What can hang from each mark:
lano: sagit savi
kidet: lano savi vuga
sagit: delo kidet nuro savi vuga
nuro: delo nozar sino vuga
sino: nuro
savi: kidet vuga
vuga: kidet lano nuro sagit

Every row comes from one small tree of marks. Brackets hold a mark, then the marks that hang from it, in alphabetical order. Every link used is in the known rows. Which tree was each row made from?
Known rows:
[nuro nozar sino vuga]: [-13  -7  18  -7   2  13  23  18  15   8   9  -2   2   6  -6  11   2 -16
  -1   5 -11  12   9   7  15  -1  -6  22  -8 -19 -31  17   9  22   1   5
 -13  -3]
[lano [sagit vuga] savi]: [ 24  -2 -15  30  -2  -6  -2 -14  18 -21  -7   6  15 -15  -1  -9   6   7
  -6  19 -13  14 -30 -15 -11 -16 -10   8  19 -20 -14 -32  -2  -4 -17   1
  18  11]
[sino [nuro vuga]]: [ -4 -17   9 -20 -10   9   4  -9  -4   7   3 -12 -12  12   3   6 -11  -8
  -8   9  -4   7   5  -3  -4 -16  -2  13   1 -13 -11  14  -3  -3  -3  -1
   7  -6]
[lano [sagit kidet vuga] savi]: [ 24   0 -16  29  -5 -11  -4 -16  20 -25  -9   7  -4 -15   6 -17   5   6
 -15  21  -7  18 -28 -26 -11 -20  -9   1  24 -16 -19 -43  14 -10 -14   0
  20  -1]
[savi [vuga [kidet lano] nuro]]: [  9   1  -3  -9 -12  12  -9  -3   4 -17  -7  -8   8 -30 -13 -18  15 -21
  18   3   8  33  20  -6   4  -5 -12  -3  11 -12  -7  27   3  20 -22  -6
 -24   6]
[nuro delo nozar sino [vuga lano]]: [ -5  -4  40 -12  18  25  16  31   3   0  11   0   4  21  -8  13   8 -22
  -9  12 -17  22   8  19  11 -11 -10  32  -5  -9 -19  29  26  23   9  -3
 -13   5]
[kidet lano [vuga [nuro sino]]]: [  4  17   9 -10  17   5   5  16  21  -6  -6  -6  14 -14 -19   3  16 -14
  25  -3   1  16  18  14   6 -22  -6  -3  -1   1 -11  21 -10   5  -3   4
 -23  15]
[savi vuga]: [  2 -13 -10  -8  -4   6  -6 -14   7 -15  -1  -2   6 -11  -2  -9   9  -2
   9  11   3  13   7  -2   9  -1  -1   4  19  -7  -6   5   4  16 -13  -6
   2   7]
[sino [nuro delo vuga]]: [ -4 -22  19 -18  -5  20   5   1 -10   5   4 -10 -11  23   2  10  -5 -15
 -13   9  -6  14   5   3 -11 -16  -7  25   7 -12  -5  18   5  -1  -2  -9
   3  -6]
[sino [nuro nozar [vuga kidet]]]: [  1 -13  11 -24 -16  18   1   3  -4   0  14 -11 -14   3   5   0 -10 -24
  -3   6  -8   9   1  -4  -6 -18  -5  16 -15 -16 -15  31  21   6   1   0
  -3  -3]
[lano [sagit kidet] savi]: [ 14   3 -13  28  -9  -9 -10  -1  13 -15  -4   7 -10 -18   0  -9   8  -5
 -17  12   0  10 -23 -26 -13 -22  -5   4   9 -16  -7 -39  11 -12  -8   2
  21   1]
[nuro delo [vuga [kidet lano savi]]]: [  3   3  35  -1  -3  23  14  25 -26   9  -6 -15   1   9 -17  -2  -9 -34
  -4  12 -11  31  16   3 -16  10 -12  21   5   6 -15  17  16  19  -2  -6
 -25 -15]
[lano [sagit delo] [savi vuga]]: [ 11 -14 -17  22  -1   3  -8 -26  12 -20 -11   7  19 -16 -14  -8  16  -1
  -8  19  -2  21 -28 -17  -5 -18 -16  17  16 -25 -12 -23  12   9 -23 -11
  14  19]
[savi [kidet [vuga lano]]]: [ 25   6  -3   4  21   3 -12 -10   5   0   9   6  -3   0  -3  -3  -5  -1
  11  12  -3  -6  -2  -3  -4 -25  -2   5 -15  13  -2  14  20  -3  18  -1
 -21   0]
[savi [kidet lano vuga]]: [ 22   5  -5   9  21   4  -2  -3  10  -3   0   4  -4 -10  -7   0  -3 -16
  23   6  -1   4   9   0  -1 -14  -2   8  -7   3 -11  10  15  -2   6  -3
 -29  -6]
[lano sagit]: [ -2   6  -8  17  -4  -5 -10   4  11  -2  -2  10  -3 -10  -1  -4   8   2
   2   7  -2  12 -13 -10  -8   0 -10   8   7  -9   3 -11   5 -12  -5   1
   6  15]
[sagit [nuro delo nozar vuga]]: [-10 -20   4   3  13  29   0  14   4  -6  -3 -11  -8  16  11  13  -3 -34
  -8  -3 -13   9  -5  15  -5  20  -3  22  11  -8 -19   9  24  24   7  -5
  -8  -7]
[vuga kidet nuro]: [  8  15   6  -1 -17  10  -7   9  -7   4  -2  -7   6 -17  -9 -14   7 -15
   1 -10   9  19   8 -10 -14  -9 -15  -9 -14  -2   7  30   0   7  -5   0
 -30  -1]
[sagit vuga]: [ 14  -6  -5   2   6  -3   9 -22  10 -15  -7   1   9   3   8 -11  -2  14
   4  12 -12  11  -7  -1   4   3  -5  -5  21   0 -17  -5   4   4 -10  -3
   0  -4]
[sino [nuro delo]]: [  1 -21  13 -15  -2  13  -3  -2  -5  -4   1  -6 -13  19   4   9   5 -12
  -9   5   0   6  -1   4  -9 -22   1  18  -1  -7   6  20  14  -7   2 -10
   6   5]
[vuga [kidet lano savi]]: [ 13  16  18   3  -7  -1   2  11 -12  -2 -14 -17  -7 -17 -19 -16   0 -28
  10   8  -3  11   9  -9  -3   1   4 -10 -22  14 -10  18  27   7   1   2
 -25  -1]
[sino [nuro nozar]]: [  2 -18   1 -20  -9   8  -6  -3   5  -6  12  -5 -18   4   8   5   3 -15
   0   3  -3  -2  -4  -1   2 -21   1  11 -13 -16  -5  25  21  -4   2  -2
   5  10]
[nuro sino [vuga lano sagit]]: [ -3  12  37 -10  22  -2  14  10   7   4 -17  -2  -4   8  -8  15  -2  13
   0  22  -8   6   6  11  16 -17   6   0 -10   0 -22  10  -1   7   6   4
  -6   4]
[vuga lano sagit]: [ 17  25  23 -15  24  -9 -15   4  -4 -14 -16   6 -14  -5   4   9  -1  20
  10  23  -3  -9  -8  11  11 -21  11 -20 -16  13   2   7  15  -9  12   2
   1  21]
[vuga [sagit delo [kidet lano] savi]]: [ -4  15   8  -8  20 -11  -1 -10   5 -15 -39   7 -25   1   1   5   0   4
  12  15   3  16   5  -9   8 -24   6 -12  -1  -2 -27 -16  40  -6 -11 -27
  -7  -3]
[lano [sagit [kidet savi]]]: [  0   9  -4  20 -10 -14 -14   1   7   1  -7   5 -25  -9  -1 -11   9  -2
  -9  17   3  13  -8 -26  -8  -3  -7  -1  11   2  -5 -23  28 -13  -1   1
   3   6]
[lano [savi kidet]]: [ 26  -8  -8  23   4   3   0 -12   0  -4   1  -1   4  -8  -4   4  -3  -9
  -7   7   0  -6 -11 -11  -7 -20   3  11  -9 -14  -7 -13  -1   1  -1  -1
  -5 -11]
[sino nuro]: [  0 -16   4 -17  -7   3  -4 -11   2  -2   1  -8 -14   8   5   5   1  -4
  -4   4   0  -2  -2  -3  -2 -22   4   5  -7  -9   0  16   7 -11   0  -3
   9   4]
[lano [sagit nuro]]: [ -7  -4 -14  24   5   0 -16   1  20  -7 -13   2 -10  -7   5   1   9  -8
   0   4  -6   7 -20  -7  -9   9  -2   6  10  -7  -2 -13  12  -6   0   0
   7  14]
[nuro delo nozar]: [  2  -7  11  -4   4  23   0  23  -4  -9  16   7  -1  11   3   7  10 -26
  -1  -1  -5  11  -4  13  -5   2 -10  24   1  -8   1  18  31  13   4  -9
 -10   8]
[lano [sagit [vuga nuro]]]: [  7   5 -11  19  -3  -7  -7 -10  18  -7  -7   9   5 -12   1 -10  11  11
   4  11  -4  26 -12 -13  -7   0 -22   4  25 -14  -6  -9  -1  -8 -17  -1
  -3  14]
[nuro nozar sino]: [ -7  -6   9  -2   6   4  11  14  23  -5   5   4   0   1  -3   8  17 -12
   5  -1  -4   0  -1   7  18 -10   3  12 -18 -13 -15  20  23  12   5   3
 -10  12]

Which tree is each row?
[  1   6   8 -11  11  18  -1  15  16   0  12   0  17   5  -9   5  19  -9
  10  -2   0   8   1  15  -7 -27 -11  10  -3   4   0  28   7  13  10   1
 -20  19] : [kidet [vuga [nuro delo nozar sino]]]
[  9 -11 -11  36   7   9 -12   4  15 -17 -14  -2   4  -6   0   5  13 -17
 -13   8  -9   6 -32  -6 -18  -9  -1  18  10 -17  -3 -26   8   0  -3  -2
  17  13] : [lano [sagit [nuro delo]] savi]
[  3  -4   4  -1 -11  -2  -8 -13  -8   9  -7 -18  -1  -9 -18  -6  16  -7
   2  20   7  11  15 -12   5   1  -5  -1  10   5  -8   9   9  16  -9   0
 -18  13] : [kidet [savi [vuga nuro]]]
[ 22  -6   3   6  12   3  17 -36   4 -26 -25   1  19   1 -10 -21  -3   0
   0  11 -14  29 -18  -6   4  -2 -16  -6   6  -2 -31   3  34  18 -19 -19
 -17  -8] : [sagit delo [vuga [kidet [lano savi]]]]
[ 13   2  -1  -6   0   6 -18 -14   3 -26  -4   2   6 -19 -10 -26  11  -3
   8  20  -4  24  -7 -11   5 -15  -9  -2   2   1  -4  19  32  14  -8  -9
  -2  19] : [savi [vuga kidet [lano [sagit delo]]]]
[  4  -1  28 -16   9  28   4  28 -15  -1  22   0   1  14   0   5  -7 -25
  -7  12 -17  22   6  15   0   0 -19  29   5  -6 -12  21  24  20   6  -3
  -9   1] : [nuro delo nozar [vuga lano]]
[-21 -11 -11   1  12   9  -2   0   9   2 -19 -22  -4  10   8   4 -10 -19
   5  -1 -19   8  12  -7  -5  -6  10  12   8  -7 -32  -9   7  13  -2 -17
   4 -14] : [sagit [nuro vuga] savi]
[  3   8  35  -5   3  26  10  22 -21   1 -10  -2  -1  13  -1   7 -13 -13
  -2  13  -7  21   0  11 -21   1  -7  15   2   4  -8  15  13  15   2  -9
 -19 -12] : [nuro delo [vuga kidet sagit]]
[ -3  16  20  -1   9  -3   0   6  14   4 -27   3  -5  -7  -5  21  20  13
   9   5  15   7   6   8   8 -17   0 -11  -6 -11  -2  15 -10  -1  -5  -1
 -25  17] : [vuga [nuro sino] sagit]
[ -6 -12  25   0  13  19  11  27  14  -8   6   6   1  18  -4  13  25 -22
  -2   0  -6  12  -2  17   7  -9  -2  29  -9 -11  -7  26  34  17   7  -9
 -14  13] : [nuro delo nozar sino]
[-16 -19   3   4  14  16   7   7  23  -3  -9 -13  -8  10   6  14   3 -24
  -4  -2 -12   1  -3  11  11  13   7  12  -2 -11 -30  10  18  23   8   2
  -8  -4] : [sagit [nuro nozar sino vuga]]
[  9   0  10  -5  -2  -6 -11 -13 -10   1  -5 -16  -4  -6 -16  -9  10  -3
   1  28  -1   4   9 -10  11  -5   3  -4   3  16  -9   7  22  13   1   2
  -7  17] : [kidet [savi [vuga lano]]]
[-13 -13  33  -5   8  28  24  31   7   5   9   0   5  23  -6  16   9 -26
  -7   5 -12  23   9  17   4   0 -11  40   3 -16 -23  23  20  27   2  -6
 -17  -2] : [nuro delo nozar sino vuga]
[  4  20  14   3   7 -12 -18   8  16   0  -7   5 -10 -13 -10  -7  25   6
 -10   9   7  24   5 -13  11 -30 -15  -8  -3  -6   4  10   8 -12   0   4
  -9  19] : [vuga [lano [sagit kidet]] [nuro sino]]
[  9  17  14   3 -21   4  -9   5 -16  15  -6 -17   1 -15 -18 -14   9 -18
  -2   1   9  15  10 -16 -13  -6 -12 -10 -18   8   2  30  11  11   0   2
 -37   3] : [vuga [kidet savi] nuro]
[  4 -17  24 -28   0  22  -2   9  -9  -2  17  -8 -14  18   5   8  -4 -23
  -9  13 -11  14   3   8  -2 -22  -9  25  -4 -13  -8  31  24   3   4  -5
   2   5] : [sino [nuro delo nozar [vuga lano]]]
[ -7  -2  19   4   3  11   4  12   6   9  -7  -2   8   8 -12  11  25  -7
  -7  -6  10  22  13   7  -1 -11 -13  13   6 -11   6  21  -9   7  -6  -7
 -25   7] : [vuga [nuro delo sino]]
[ 21  11  -9  17  15   3 -10   0  15   1  -2   7  -3 -19 -10  -1   6 -17
  23   5   3  17   9  -7  -6 -15 -15  11   0  -7  -7  11   9  -8  -1  -2
 -35   2] : [savi [kidet [lano sagit] [vuga nuro]]]
[-10  -5 -11  22   3   4 -10   3  15  -1 -11  -2  -8  -5   5   2   1 -10
  -2   6 -10  13 -15  -7  -9  12  -7  11  15 -10 -11 -13   7  -2  -2   1
   4   6] : [lano [sagit [nuro vuga]]]
[  0   0  12   1   8 -12   5 -22  -6  -2 -27  -4 -27   5 -16  -9   5 -14
 -15  14   8  22   7 -19  14   3  -9 -11   5   9 -28 -15  54   5  -8 -16
 -17 -13] : [sagit delo [kidet lano savi]]
[ 10  20  16  -9   0  15  -7   0  -4  -7 -18   6  -3 -15  -6   2   9  -9
  10   2  12  18  -9  -1  -5 -13 -17 -13 -26  -8  -5  37  35  15  -6 -12
 -43  15] : [vuga kidet [nuro nozar] [sagit delo]]
[-11 -21 -10   8  19   2  -6 -32  11 -14 -30  -4 -29  18   9  -4   3 -11
 -25  -2   5   9 -16 -12   5   9   0 -11  10   5 -23 -18  55  11   3 -19
  -3 -18] : [sagit delo kidet nuro]
[  1  10 -18  16  -6 -15 -12 -10  22 -11 -13   6 -11 -11   7 -20  11   7
   4  14  -6  36   0 -32  -9 -22 -17   2  29 -14 -20 -25  18 -14 -20 -16
   3   0] : [lano [sagit kidet savi [vuga nuro]]]
[ -3   4  -6   6   9  -6  -2  -1  13 -15 -22   4   1 -19 -15  -7  12 -17
  22   7  -7  35  11  -9  10  -7 -11  10  13 -18 -21  -8  17  -2 -25 -19
  -4  12] : [kidet [lano [sagit delo [savi vuga]]]]
[  7  10  29 -11  15  11  -9  22   4  -2   7   1   4   2 -11   6  27 -11
  -5   3   1  21  10  11  13 -26 -16   8 -12  -7   6  38  15   8   4  -2
 -22  23] : [vuga lano [nuro delo nozar sino]]
[ 13   7  -6  22  -7  -8  -6  -8  11 -10 -10   3   1 -11  -2 -19   6   4
   4  20 -11  20 -19 -18 -12   0 -12   1  11   0 -11  -6  22  -5  -8  -1
  -4  12] : [lano [sagit [vuga [kidet savi]]]]
[ 27  23  21  -6  24  -8 -12   1  -4 -20 -16   3  -6 -10   1   9  -2  17
   3  25  -4 -12 -17   8   7 -33  14 -18 -19   5  -1  -5   8  -7   9   4
   9  20] : [vuga [lano savi] sagit]
[ 25   7  -1   6  31   4 -16 -11  10  -7  -5   5 -12  -1   4   6  -5   2
  16  17  -2 -12  -9   2  -4 -23   7  -1 -15  15  -6  12  26  -3  22  -1
 -22   4] : [savi [kidet [vuga lano [sagit nuro]]]]
[ -3 -11 -23  12  25   7 -15 -10  20  -4 -17 -14  -8   7   8   2  -2 -18
  18   0 -13  -4   4 -10 -10 -25  15  12  -5   4 -23  -1  27   5  11 -21
 -10  -9] : [sagit nuro [savi [kidet vuga]]]
[ -4   9  20  -6  15   5   3  -4  14  -1 -24  10  -3  -1  -9  22  23   6
   7   5  14  14  -3   9  15 -15 -12  -3 -13 -19 -12  25  20  12  -8 -11
 -35  23] : [vuga [nuro nozar sino] [sagit delo]]
[ 10 -17 -25  29   1   6 -17 -12  24 -27 -14  -4   6 -22   0  -4  16 -13
  -3  14  -6  10 -27 -12  -8 -10   1  12  19 -23 -12 -26   5   8 -13  -1
  20  17] : [lano [sagit nuro] [savi vuga]]
[ -3 -15 -22   7  20  -2  -2 -24  25 -22 -28 -16   1  10  17  -8  -2  -1
  12   7 -25  11  -3  -7   1  -9  11   0  21  -3 -37 -13  20  10  -9 -23
   7  -8] : [sagit nuro savi vuga]
[  3   7  23  -1  -8  24   1  27   4  -1   3  -3   7  -5 -12  -4  24 -30
   0 -10   5  27   7   2  -8 -15 -15  12 -20 -10   2  48  23  19   0  -6
 -40   7] : [vuga kidet [nuro delo nozar sino]]
[ -7  -1  23  -7  -5  18  21  23  11   3   7  -5   3   0  -8  -1  -1 -25
   0   3 -12  15   5   2   6  -5  -5  18 -20 -14 -31  30  22  27   4   5
 -22  -6] : [nuro nozar sino [vuga kidet]]
[  5  11  31  -7  16   6  -7  15   1   3  -4  -1   6   6 -14   5  24  -1
  -9   5   4  20  12   9  10 -26 -12   3  -6   0  11  30   0   2   4  -3
 -18  18] : [vuga lano [nuro delo sino]]
[  0 -18  -7  12  25   1   0 -26  14 -25 -38  -7 -25   5   1  -2   3 -26
 -20   0   1  15 -10 -10  11   4   3 -12   9  -6 -33 -25  50  11  -7 -17
  -3 -20] : [sagit delo [kidet [lano savi]] nuro]
[ 13  17  21  -9   9   0   1   3  -9  -4  -8  -2 -14  -3   3   4 -17   6
 -10  24  -6   6  -1  -2   2 -18   1  -8   2   0 -20 -13   3   2   3   4
   6  -9] : [nuro [vuga [lano savi] [sagit kidet]]]
[ -3 -18   7 -24 -12  14   2   0  -1   3  15 -10 -15   7   7   8  -8 -18
  -4   7  -7   6   4  -2   0 -15  -6  18  -6 -20 -16  22  12   3  -1   0
   3  -1] : [sino [nuro nozar vuga]]
[ -5  -2  17  -1   1  16   2  20  10   5   4   1   6   3  -8  11  27 -18
  -3  -7   8  22  11   9   3  -9 -16  18   0 -19   1  30   6  13  -5  -6
 -29  12] : [vuga [nuro delo nozar sino]]
[  2  12  15   2 -11   7   1  11   6   5  -9  -8   8 -12 -15  -9  18 -13
   0  -9   8  19   9  -7  -5 -16  -8  -6 -20  -4   1  36   1  10  -2   0
 -33   1] : [vuga kidet [nuro sino]]
[ 28 -16 -15  17   1   7  -4 -22   5 -15   0  -2   8 -16  -5  -3   3 -10
  -1  14   2   4  -5 -14  -1 -21   1  14   4 -18 -12 -10   2  13 -11  -5
  -3  -5] : [lano [savi kidet vuga]]
